What can hang from each mark
gopi: nuruto rolen
sovusel: tadivu
tufi: vipo
votab: nuruto
vipo: nuruto tufi
nuruto: gopi puru sovusel votab
dedi: votab

Known rows, with every way that one mark hangs from another
{vipo {nuruto puru sovusel} tufi}: [ -9 -31 -13 -20 -50   1 -12  -2  22 -31   9  32  12 -24  11  25   9   7
   3   3 -19 -13  -9   7  18   9  33 -40   2  13  -1   9  -6  -3  -7 -20
 -36   3  -9 -24 -29 -11  18]
{votab {nuruto gopi puru sovusel}}: [-25  -4  10 -25 -34   6  -5  24  -4 -18 -13 -13   8 -28  35  17  18   7
  11 -12 -31  -2  -8  28  36  -4  -6 -42  11  30 -27  -6  10 -12  13  -6
 -19  -2 -12  -5 -17 -13  10]
{tufi {vipo {nuruto gopi sovusel votab}}}: [-19  16   4 -14 -35  -2  -5   7  20 -13 -19  12   2 -31  12  42   7  -7
  13  14 -37  24   8  21  43 -15  -8 -17  26  28   0 -46 -13   6 -12 -17
 -42 -12 -13  -9   2 -16 -19]
{dedi {votab {nuruto gopi sovusel}}}: [-17  35   6 -25 -25  -3  -1  21  -7 -29  -1   2  14 -37  22   9  40   7
   3   4 -34   8   9  17  23 -11 -21 -11  13  40 -11  -1  12 -25  13 -16
 -13  -1 -22  10  24 -15  -2]
{votab {nuruto puru {sovusel tadivu}}}: [-16 -15  35 -25 -43  14  -1  32   1 -20 -16 -13  17 -10  24  -5   4   0
  -8  -6 -12 -34 -22  39  11  36  -9 -27  23  23 -25  15  -2   8  24   0
 -15   5 -15 -26 -12 -26  13]
{tufi {vipo {nuruto sovusel votab}}}: [-13   4   7  -6 -27  -1  -1  -6  22 -15 -11  17   6 -18  -1  37  -1 -22
  -3  21 -20   4  -4   8  31   1  -7   1  21  23   4 -35 -25  16 -13 -31
 -37 -11  -3 -21  -8 -21 -11]
{dedi {votab {nuruto gopi puru}}}: [ -4  21  -1 -16 -20  -3  -7  12   2 -16   2  -1  21 -20  32  12  21  20
   0   2   0 -14  -1  12  30  -5 -10 -14   5  33 -17   8   6 -27  13  -6
 -12 -12  -5   3  10 -13  26]
{dedi votab}: [  8  22   0  -6   4 -10   4  -7   7  -4  12   9   6  -5   9  -4  18   0
 -16  11   9  -5   8  -2   3   0  -4  22   1   8   2  16   0  -9   3  -9
   5 -11  -3   9  13  -9   8]
{nuruto {gopi rolen} puru sovusel votab}: [-18  -1  27 -24 -20   3   3  10  28   1 -24  -8 -23  -4  29  31  47  -8
  12   4 -26  17 -11  34  32  12   0 -27  10  17  -9 -19 -23   0   9 -22
 -26 -23 -11  -1  -7 -21 -20]
{tufi {vipo {nuruto gopi}}}: [  3  20 -19   3 -24  -2  -3  14  -3   6  -2  10   9 -19  -5  41 -14  13
  27  13 -16   8  12   3  22 -32   2 -27  15  12  13 -32   2   6 -17  13
 -30  -2  -8   0 -13   4 -10]
{nuruto puru {sovusel tadivu} votab}: [ -9 -16  49 -31 -26  13  -7   6  38 -10 -32  -3  -5   8  38   3   4 -13
 -21  -2 -11 -13 -18  46  15  42 -13 -12  22  13 -30   5 -21  12  14  -9
 -22  -7  -2 -28   2 -29   7]
{votab nuruto}: [-14  -9  -2  -4  -9   2   2  18 -11 -22   0  -4  19 -17  -5  -2  -4   5
   7   5  -2 -12 -14   1   4  -3 -10   0   6  21   0   2  -1  -5   7  -6
  -5   2   1  -8   1  -5   8]
{gopi {nuruto puru votab} rolen}: [ -8 -25  33 -24 -16   2  11 -16  32  18 -17   7 -11   4  13  20  40 -19
   0   6  20  -7 -19   8  37  30  22 -17  14  11  12  17 -28 -13  14 -32
 -27  -9  -4 -15   1 -18   7]
{tufi {vipo {nuruto puru votab}}}: [ -3 -10  -1  -3 -25   4  -6  -7  29  -3  -7  20  10  -3  19  36 -23  -7
 -11  21  14 -20 -13  -2  37   7   1  -3  14  20  -2 -21 -28   9 -15 -13
 -36 -17  15 -29 -21 -15  17]
{gopi nuruto rolen}: [ -4  -5  18 -13 -14   2  20   0   2  22  -4   8  -2   0  -7  11  37 -15
  19  -3  13   3  -1  -8  13  14  24 -15   9   1  29  17  -6  -7  14 -12
 -11   7 -21   5   0  -6  -6]
{votab {nuruto gopi sovusel}}: [-22  12   7 -16 -24   7   1  28 -17 -25 -13 -15   9 -34  11  16  20   6
  20  -2 -41   9   2  23  24 -13 -14 -26  13  26 -11 -14   9 -11   9  -7
 -15   7 -17   2   5  -9  -9]
{tufi vipo}: [  3  10   0   0 -17   5   4  -5  -4   5   3   7  -6  -3  -7   0 -13 -15
   0   9   2  -5  -7  -5   8  -5 -14  -1  -1  -3   5 -26   0  15  -6   0
  -2  -8   8 -14 -16   2   2]
{gopi {nuruto {sovusel tadivu}}}: [-10  -6  50 -25 -41  12   9   5  13   6 -23   0  -1  -3  12   1  24 -20
  -8  -8 -16   2   6  30  17  27   6 -27  30   5  -1  14   9   0  24  -1
 -12  18 -28 -11   9 -15  -4]
{gopi {nuruto votab} rolen}: [-10 -10  30 -21  -5   0  14 -14  24  14 -15   6  -9  -4  -2  16  41 -22
   9  12   9   9 -12   0  22  24  15   0  15  13  24   6 -27  -6  12 -29
 -26  -5  -9  -6  16 -14 -11]

Rows
[  5 -18 -35 -14 -35   3 -22   6  15 -17   1  22  11 -24  13  33  -1  39
  24  12 -11  -1  -3  11  22 -16  35 -51  10   5   3   0   6 -12 -16   6
 -37   9  -6 -11 -11  10  15]	{vipo {nuruto gopi puru} tufi}
[-12 -23  -4 -22 -30  -2 -12 -10  34 -40  -6  32  10 -31  -2  30  16   4
  -3  31 -28   5 -12   9  15   3  18 -12  15  21   7  -7 -23  -1 -13 -36
 -47   4  -6 -19   5 -11  -8]	{vipo {nuruto sovusel votab} tufi}
[-14   4  19 -29 -19   5 -11  -1  26 -11 -23  -3 -19  -4  41  23  23  -7
  -3  -2 -31  16   2  35  41   4  -3 -31  13  19 -28 -22 -13  -5   6 -26
 -32 -10  -6 -10   2 -15   0]	{nuruto gopi puru sovusel votab}
[ -4 -27  14 -26 -43   7  -9   3  37 -40 -23  30   9 -23   3  17   7  14
  -6  30 -32   1 -15  32  -1  27   9 -13  32  24   3   0 -22  15  -8 -17
 -46  11 -13 -31  11 -20 -12]	{vipo {nuruto {sovusel tadivu} votab} tufi}
[ -6  -1  37 -25 -41   2   1  22  13 -21  -7   2  28 -15  34  -7  21   0
 -25   0  -4 -35 -13  36  17  37 -15  -7  21  30 -24  30  -1  -1  22  -7
 -14  -6 -17 -19   2 -36  23]	{dedi {votab {nuruto puru {sovusel tadivu}}}}
[-10 -20  52 -32 -50  14   2   2  23  11 -25   1   0   3  28  -2  17 -24
 -10 -19  -3 -12  -3  38  29  36  22 -41  26   8 -16  22   7   0  32   3
 -20  13 -23 -15  -9 -22  20]	{gopi {nuruto puru {sovusel tadivu}}}
[  8 -10 -35  -9 -26  -7 -15   9   7 -20  -3  22  10 -29  -7  29   1  37
  31  19 -25  18   0   7   9 -23  28 -39  14  10  16  -8   4 -10 -13   5
 -35  12 -13   0   7  14  -3]	{vipo {nuruto gopi} tufi}
[ -6  17   0  -2 -15  -6   5  13  13  -1 -14  10   1 -17  -7  52  13   8
  35  33 -10  18 -11   3  22 -10  -6  -8  17  21  25 -37 -28  12 -24  -7
 -39 -21  -8  -3  -1 -15 -32]	{tufi {vipo {nuruto {gopi rolen} votab}}}
[ -7   8  12 -15   7  -2   7  10  11  -1 -24  -6 -17  -4   3  28  37   9
  26  17 -17  28 -10  17   7  -2  -7  -3  10  13   5 -15 -21   1   1  -7
 -20 -16  -4   5  17 -11 -32]	{nuruto {gopi rolen} votab}
[-15   3  13 -18 -27   3   5  28   9   4 -16  -7 -18  -5  19  21  44  -2
  23 -13 -26   9  -2  27  28   8   9 -41   2   4  -7  -8  -3   1   6  -6
 -16 -13 -23  10 -23 -19 -14]	{nuruto {gopi rolen} puru sovusel}
[-16  32  15 -17 -22  -6  15  35 -11 -20   2  -2  14 -35   7  17  65   6
  23  11 -26   7   0  12  19   3 -17 -12  12  36   4   2   1 -19   8 -19
 -12 -15 -31  15  12 -27 -19]	{dedi {votab {nuruto {gopi rolen} sovusel}}}
[-23  -6  38 -31 -21   6   1 -24  29   1 -23   6 -11 -13  16  15  30 -37
 -14   0 -14  14   1  12  38  17   6  -8  17  20  -1  -1  -8  -9  19 -45
 -26   6 -15 -10  16 -12  -2]	{gopi {nuruto sovusel votab}}
[ -6   2   8 -21  -4   5 -14  -9  26   1 -18  -2 -12   1  35  22   7   9
   3   4  -6   9  -5  29  31  -3  -4 -23  10  17 -21 -13 -12  -5   2  -8
 -25 -13  10  -7  12  -5   5]	{nuruto gopi puru votab}
[-24 -18  46 -33 -30   3  12 -16  35  10 -21   8 -15   0  23  22  55 -42
   0   1   1  -2  -9  15  46  35  18 -21  16  19   2  12 -25  -3  23 -45
 -32  -9 -18 -15  -7 -28   4]	{gopi {nuruto puru sovusel votab} rolen}
[-10 -20 -20 -13 -37  -6  -6  -1  15 -35   5  29  14 -31  -9  22  14   7
  13  15 -26   1   3  -4   7   4  27 -24   8  11  12   1  -3   5 -13 -18
 -33  10 -17 -13 -10  -2  -4]	{vipo {nuruto sovusel} tufi}
[ -9 -24  19 -12 -42   3  -7  25  14  -7 -14   5  22   1  19  21  -1  10
   1  -9 -10 -17  -6  32  10  31  18 -29  29   8 -17  15 -10  11  -4   7
 -25   5 -25 -13 -22 -25   6]	{vipo {nuruto puru {sovusel tadivu}}}
[-22  -7  34 -20 -26   1  22   6   5  15  -8   4  -7 -11  -2  11  55 -30
  12  -6 -11  10   2   1  24  23  20 -27   8  11  19   9  -4  -5  19 -26
 -13   5 -31   6 -10 -15 -12]	{gopi {nuruto sovusel} rolen}
[ -1  -9  14 -17 -46   3 -10  33  11  -6 -23   0  13 -11  27  36   7  24
  14 -13 -27  -2   6  45  20  12  17 -53  36  12 -15   4   5  -1   1  17
 -34   5 -31  -3 -11 -21  -6]	{vipo {nuruto gopi puru {sovusel tadivu}}}
[-25  -3  13 -20 -34   5   9  42  -9 -15  -5  -9   2 -22  19  22  43   3
  27  -5 -25  -2 -15  21  30   9  -2 -39  12  26 -11  -6  -3  -7   7  -8
 -22  -7 -21   0 -22 -21  -6]	{votab {nuruto {gopi rolen} puru sovusel}}
[ -9  -5  43 -23 -19   5  -1   4  29 -15 -33  -5  -6   1  18  -1   9 -16
 -14  11 -22   4  -9  42  -1  34 -19   4  26  17 -18  -5 -23  16  11  -8
 -19  -1  -9 -18  18 -28 -18]	{nuruto {sovusel tadivu} votab}
[ -2  16  24 -22 -29   6  -7  27   5  -4 -28 -10  -9 -10  15   5  14   8
  12  -9 -39  20   9  45   2   4 -12 -30  24   7 -16  -8   8  10  14  20
 -11   8 -24   3   8 -12 -20]	{nuruto gopi {sovusel tadivu}}
[-11 -20  27 -26 -17   9  -4 -31  34  14 -15   7  -6   3  29  14  14 -22
 -19  -4  15  -9  -8  10  44  14  20 -14  17  19  -9  11 -17 -12  17 -29
 -25   0   4 -15  12  -8  24]	{gopi {nuruto puru votab}}
[  4 -23 -25 -26 -28   0 -20  -7  34 -26 -11  26   7 -24  21  36   0  33
  12  23 -13   1 -15  18  30 -10  27 -34  13  23  -2  -8 -16  -9 -13 -10
 -51  -2   3 -16   7   4   9]	{vipo {nuruto gopi puru votab} tufi}
[ -1  33  -8 -12  -7  -4  -3  14 -12 -22   0  -3  22 -33  13   9  23  20
   8  10 -10   2   4   9  16 -19 -16   4  12  34  -6   4   4 -22   5  -4
 -12  -5 -10  13  28  -7   9]	{dedi {votab {nuruto gopi}}}
[  0 -38 -15 -17 -25   0 -17 -16  40 -29  -1  31  12 -13  10  27  -3  17
  -5  24   0 -18 -25   4  23  11  30 -17   8  16   0   5 -29  -2 -13 -23
 -45  -3   9 -30   2  -8  19]	{vipo {nuruto puru votab} tufi}
[ -7   7  41 -31 -16   4   9  27  16  -4 -41 -15 -20  -5  11  18  40   0
  17  13 -38  26  -9  50   4  22 -14 -16  30  14  -3 -12 -24  12   8   2
 -26  -7 -23  -7  14 -28 -45]	{nuruto {gopi rolen} {sovusel tadivu} votab}
[-25 -16  13 -18 -28   7  -1  14   0 -23   0  -3  12 -16  25   4  13  -8
  -5 -10 -15 -23 -15  18  28  12  -6 -21   4  22 -24   3   0  -6  17 -21
 -12   0  -7 -20 -21 -21  18]	{votab {nuruto puru sovusel}}
[ -5  19   3 -15 -21  -3   8  24  -2 -11   0  -1  17 -17  19  16  47  21
  17   6   5 -12 -12   9  21   3  -9 -15   5  29  -1  13  -8 -19   5  -6
 -11 -20 -12   9   3 -21  10]	{dedi {votab {nuruto {gopi rolen} puru}}}
[ -3  -1  20  -6 -48   8   4  26   4  -7 -11   9  18 -11  -3  19 -17  -8
   6  10 -20 -14  -3  22   4  13  -4 -15  29   9   6 -18  -4  23  -6  11
 -20   2 -18 -21 -21 -20 -10]	{tufi {vipo {nuruto {sovusel tadivu}}}}
[ -5 -11  -1  -7  -8  -5  -2  18  19   4 -16   8  10  -6  14  55  26  23
  25  11  -2   5 -12  12  28   5  21 -24  20  26   7  -8 -34  -9 -14  -4
 -46 -21 -17   1  -2 -17 -15]	{vipo {nuruto {gopi rolen} puru votab}}
[-11   7  -5 -10 -47   3 -10  15  11  -1  -8  12   4 -20  21  46   0  -6
  14  -4 -23   0  11  17  47 -17   7 -46  12  14  -9 -30   3   6 -14  -3
 -39  -6 -11  -8 -34 -10   4]	{tufi {vipo {nuruto gopi puru sovusel}}}
